Every row comes from one small tree of marks. The marks that hang from a mark follow it in brackets, in alphabetical order. Every link used is in the known rows. Which tree was each row made from?
Known rows
bilu[kunu[mogef[voded[buresi tizo[vago]]]]]: [  9.1  -7.6   0.9 -21.6 -13.2   4.3  -9.8  16.4   3.9 -13.4 -47.2  -0.9
 -15.5 -13.1  -3.2  18.4  19.3 -24.8   0.3  20.6]
tizo[kunu[bilu mogef] voded[buresi]]: [  3.8 -16.7 -10.5 -28.8 -27.6   0.1   9.0  12.9   1.3  -9.2 -36.3  16.3
   9.9  -7.3 -12.2  19.5   9.5 -36.1   3.1   2.3]
buresi[kunu[mogef] voded[tizo]]: [  0.2  -6.1  -7.6  -6.4 -20.3  -1.8   2.5   6.5 -12.4 -20.2 -52.0   6.4
  -3.4 -21.3 -10.7  35.5   4.6 -35.3  -4.4   5.2]
tizo[kunu[bilu] vago voded[buresi mogef]]: [-10.6 -21.6 -13.5 -32.1 -27.2  -0.2   9.2   8.5   2.4   3.2 -50.4  12.3
   9.8  -1.6  -4.4   9.3  18.2 -31.2   5.1  12.3]
tizo[vago voded[mogef[kunu[bilu buresi]]]]: [ -8.6 -13.6 -13.0 -25.7 -27.6   4.4  15.3   5.7   7.0  -2.0 -44.2   5.7
   0.4  -3.0 -20.9   6.6  18.0 -33.9  11.9  14.1]
vago[tizo[voded[buresi mogef]]]: [  0.1  -2.9  -7.7 -33.7 -17.0  -1.9   9.9  -0.3  -3.4   6.8 -40.2  13.7
   4.9 -18.8  -2.8  20.6  15.3 -31.2   4.9  13.5]
mogef[kunu voded]: [  8.2   3.9  -6.4 -18.6 -15.9   2.3  -5.8   1.2  -7.4  10.9 -43.4   9.6
   3.7  -2.2  -9.6  15.4  15.7 -26.3   5.6   0.7]
vago[tizo[kunu]]: [ 19.4   6.7 -10.7 -17.7 -19.6  -6.7  -3.5   0.3  -4.4  11.0 -41.8   9.3
   7.6 -23.6  -9.2  23.8   5.8 -24.9  -2.4   1.2]
kunu[mogef[voded]]: [  3.1  -3.8  -8.0 -14.0 -15.7   0.3   6.0   4.9  -9.5   4.2 -30.5  12.9
   5.9  -6.9  -8.3  27.3   7.1 -26.8  10.5  -2.4]
kunu[mogef[voded[tizo]]]: [  2.9   1.4  -4.5 -14.5 -15.2   0.9   6.0  11.7  -2.2  -0.5 -36.6   3.1
  -6.8 -19.6  -9.5  30.5  10.5 -25.1   8.6  -3.1]
kunu[buresi mogef[voded]]: [  6.3  -3.8  -5.2 -21.5 -13.7   0.9   4.1   2.1 -11.1  -2.4 -23.2   9.3
   2.9 -19.1 -16.0  26.9   7.8 -30.5   5.0   1.3]
mogef[kunu[bilu buresi[voded]]]: [  2.4   3.3  -5.7 -18.0 -28.0   7.1   1.8   0.8  -3.0  -3.9 -42.5   9.8
   2.5 -14.5 -26.8  22.4   5.3 -42.1  -7.9   1.2]
buresi[voded]: [ -1.0   1.9 -11.0  -9.1 -16.9  -1.6   1.1  -6.1 -24.4   5.0 -38.3  16.2
  12.8 -11.7  -7.1  26.4   0.9 -38.4  -5.8   2.9]
tizo[vago voded]: [ -3.7  -9.7 -18.0 -16.1 -13.7  -2.5   6.0  -1.9 -22.1   1.2 -32.3   9.7
  15.8  -2.0  -5.1  10.4   9.5 -33.0   4.3  15.2]
buresi[kunu[bilu[voded]]]: [ -3.6 -12.5 -12.8 -12.6 -17.8   1.8  11.7  -3.1 -18.7  -1.3 -42.6  -5.9
  10.6  -7.9 -10.7  10.8   9.5 -32.8  -5.8   0.4]
mogef[kunu voded[tizo]]: [  8.0   9.6  -2.8 -18.8 -14.6   2.8  -5.6   8.1   0.5   6.9 -48.7   0.0
  -8.5 -14.7 -11.5  18.4  19.5 -24.4   4.1   1.0]
tizo[kunu vago voded[buresi mogef]]: [ -3.5 -21.7 -11.8 -30.9 -18.9  -5.5  -0.1   1.5  -7.9   1.3 -46.1  16.2
  10.4  -3.2   2.6   9.5  22.3 -30.9   6.5  21.2]
vago[tizo[kunu[bilu buresi]]]: [ 15.2   6.6  -9.7 -26.2 -25.5   0.5   3.8   3.7   5.5   5.5 -38.5   1.2
   3.8 -34.3 -24.8  22.7   3.0 -28.1  -8.7  -4.4]
voded[mogef]: [ -0.6  -3.8 -14.5 -16.5 -14.9   0.7   6.6  -4.5  -8.3  17.1 -36.5  16.9
   2.4 -10.9  -6.1  15.3   7.7 -28.7   9.0   5.5]
mogef[kunu[bilu buresi] voded[tizo]]: [  3.8   9.3  -1.1 -26.9 -20.8   9.1   1.5  11.0   9.9   1.3 -46.0  -8.0
 -12.3 -25.2 -27.1  17.7  17.2 -27.9  -2.8  -5.9]
bilu[voded[tizo]]: [  3.7  -0.3  -6.8 -11.2 -10.5  -2.5   7.1  -0.5 -17.6   2.1 -31.0  -7.7
  -2.3 -22.8  -6.6  17.4  14.2 -32.2  -0.4   7.5]
buresi[kunu voded]: [ -1.1  -4.9 -11.2  -9.8 -15.1  -2.0  -3.1  -8.5 -29.2  -4.4 -51.1  10.7
  13.1 -11.4  -6.6  23.3   2.9 -37.3 -11.7   4.5]
kunu[bilu[voded] mogef]: [ -1.5 -11.7 -11.2  -8.2 -25.0   1.9  21.3   7.6  -4.7  -3.1 -25.0   4.2
   5.8  -5.8 -14.1  22.7   4.8 -34.2   8.8  -1.2]
voded[buresi[kunu[bilu]] mogef tizo[vago]]: [-10.4 -13.7  -9.0 -31.1 -24.2  10.3  -1.0  11.2  13.8  -3.7 -59.5   0.0
 -11.9 -17.7  -8.6  12.5  18.3 -24.7  -9.0  14.0]

Write each row's tree
[  7.5 -18.6  -4.7 -22.7 -27.8   0.2   7.4  11.0   0.7  -8.9 -30.7   7.8
   5.1  -9.1  -9.6  21.0  12.7 -34.6   0.4   4.4]
tizo[kunu[bilu[voded[buresi]] mogef]]
[  2.5  -5.1  -7.0 -11.1 -11.1  -2.1   3.8  -9.7 -19.1   0.3 -48.7   8.4
  -3.5 -19.1 -10.6  16.6   7.4 -40.7  -0.4  13.8]
bilu[kunu[buresi[voded[mogef]]]]
[  9.9  -4.7 -10.7 -24.2 -28.7  -4.5  19.3  11.6   4.8 -11.2 -34.7   3.8
   7.3 -26.6 -24.6  29.6   4.7 -33.0   5.3  -2.0]
vago[tizo[kunu[bilu buresi mogef] voded]]
[ -3.4 -11.0  -6.0 -15.3 -24.8   3.6  17.4  14.4   3.7 -18.4 -24.5 -12.0
  -9.0 -24.7 -22.0  24.2  11.0 -32.5   2.1  10.5]
kunu[bilu[voded[tizo[vago]]] buresi mogef]
[ 10.0  -7.8  -7.9 -30.8 -31.7  -2.0  11.6  16.2  10.7  -8.6 -40.5  12.1
   7.7 -17.1 -13.8  29.1   8.7 -31.7   2.7   1.1]
vago[tizo[kunu[bilu mogef] voded[buresi]]]
[  4.0   1.5  -5.4 -12.7 -23.6   5.0  10.7  10.1   5.6  -0.9 -43.5  -8.9
  -9.1 -13.7 -17.5  14.2  16.9 -31.5   2.6   1.9]
mogef[kunu[bilu[voded[tizo]]]]
[ -2.7   0.0 -13.8 -19.6 -17.5  -5.5  19.7  -1.8  -7.9  11.6 -42.2  10.3
   8.3 -16.8  -4.7  21.5  10.0 -29.3  13.0   5.9]
vago[tizo[voded[mogef]]]
[-15.0  -7.7 -10.6 -10.5 -32.8  -1.2  11.8  12.5   6.7   2.2 -66.4   2.1
  -1.7 -15.9  -9.2  27.4  10.8 -30.1   1.4   1.1]
buresi[voded[mogef tizo[kunu[bilu] vago]]]
[ -1.2 -17.3  -2.5 -26.3 -18.7  -4.5  -1.3   6.5  -0.7  -3.1 -47.0  -3.5
  -7.5 -17.9   3.2  14.8  28.5 -27.3   1.7  23.0]
bilu[voded[buresi mogef tizo[kunu vago]]]
[  6.6 -12.0  -6.4 -26.8 -32.0   5.3  -3.6  23.8  21.5 -13.0 -43.5   6.4
  -9.2 -18.0 -14.1  23.5  12.1 -26.4  -3.7   9.5]
voded[buresi tizo[kunu[bilu mogef] vago]]
[ 21.4   0.6 -10.2 -14.6 -25.5  -6.5   1.5   9.4   4.7  -0.7 -37.4  14.1
   3.8 -20.7 -11.4  32.7   3.5 -24.8   6.5   1.7]
vago[tizo[kunu[mogef]]]
[-21.5 -10.3 -11.5 -11.0 -28.6   4.1  11.9   8.3  -0.1  -5.9 -71.6  -2.2
  -4.1 -14.5  -9.0  24.2   9.9 -30.3  -5.0   5.2]
buresi[kunu[bilu] voded[mogef tizo[vago]]]
[ 10.6   2.2  -3.8 -25.3 -28.7  -0.9  11.4  13.7  10.7  -1.9 -40.8   0.1
   2.8 -28.6 -22.7  35.3   6.8 -24.4   2.8 -11.6]
vago[tizo[kunu[bilu buresi mogef[voded]]]]
[ 17.1   2.8  -7.5 -23.7 -12.1  -2.4  -7.4   1.5  -7.7  -0.5 -35.3  -1.0
  -5.4 -38.7 -18.5  17.8  11.3 -30.0  -7.9   5.5]
voded[tizo[kunu[buresi]]]
[ -0.3 -10.1  -9.4 -35.0 -15.6  -2.2   5.2  -2.7  -7.7  -2.6 -53.2   8.4
   5.2 -18.1  -2.3  17.6  18.3 -29.9  -1.2  15.4]
vago[tizo[voded[buresi[kunu] mogef]]]
[ 25.0   0.0  -7.0 -21.8 -23.1  -6.1  -0.1   6.2   3.4  -7.4 -29.3  10.0
   0.5 -32.8 -20.2  32.2   4.3 -28.0   1.6   5.6]
vago[tizo[kunu[buresi mogef]]]
[  8.4 -13.9 -14.2 -14.0 -19.1  -9.3   9.4   5.7 -14.3  -6.3 -33.8  16.1
  13.7  -6.8  -8.3  21.4   8.2 -34.1  12.7   4.3]
tizo[kunu[mogef] voded]
[-16.8 -17.8 -11.2 -13.1 -22.2   1.7  17.1   7.0  -0.6  -4.8 -57.7 -15.5
  -6.7 -12.4  -6.7  12.6  19.9 -26.1   2.0  10.4]
buresi[kunu[bilu[voded[mogef tizo[vago]]]]]
[  4.8 -12.9  -9.5 -13.9 -22.2  -5.4  -0.9  10.5  -5.2  -1.8 -41.4  10.4
   9.6  -1.9  -3.6  25.1  12.3 -22.6  10.4   4.3]
tizo[kunu[mogef[voded]] vago]
[  6.6 -15.3  -3.5 -27.6 -22.4  -1.4 -10.8  11.9  -1.1  -5.9 -39.3  14.7
   6.7  -4.2  -0.7  24.4  17.5 -24.8   1.8  11.4]
tizo[kunu[mogef[voded[buresi]]] vago]
[ -2.4 -16.3  -9.0 -32.4 -21.6   1.9  -2.0   4.5   1.6  -1.9 -45.1  17.7
   1.5   5.5  -3.2   7.0  25.5 -32.6  10.3  27.2]
tizo[vago voded[buresi mogef[kunu]]]
[  5.1 -14.1 -14.1 -22.0 -24.7  -3.0  17.1   8.5  -4.3 -11.2 -30.3   8.2
   9.7 -17.4 -23.3  20.1   5.8 -37.4   6.5  -0.8]
tizo[kunu[bilu buresi mogef] voded]
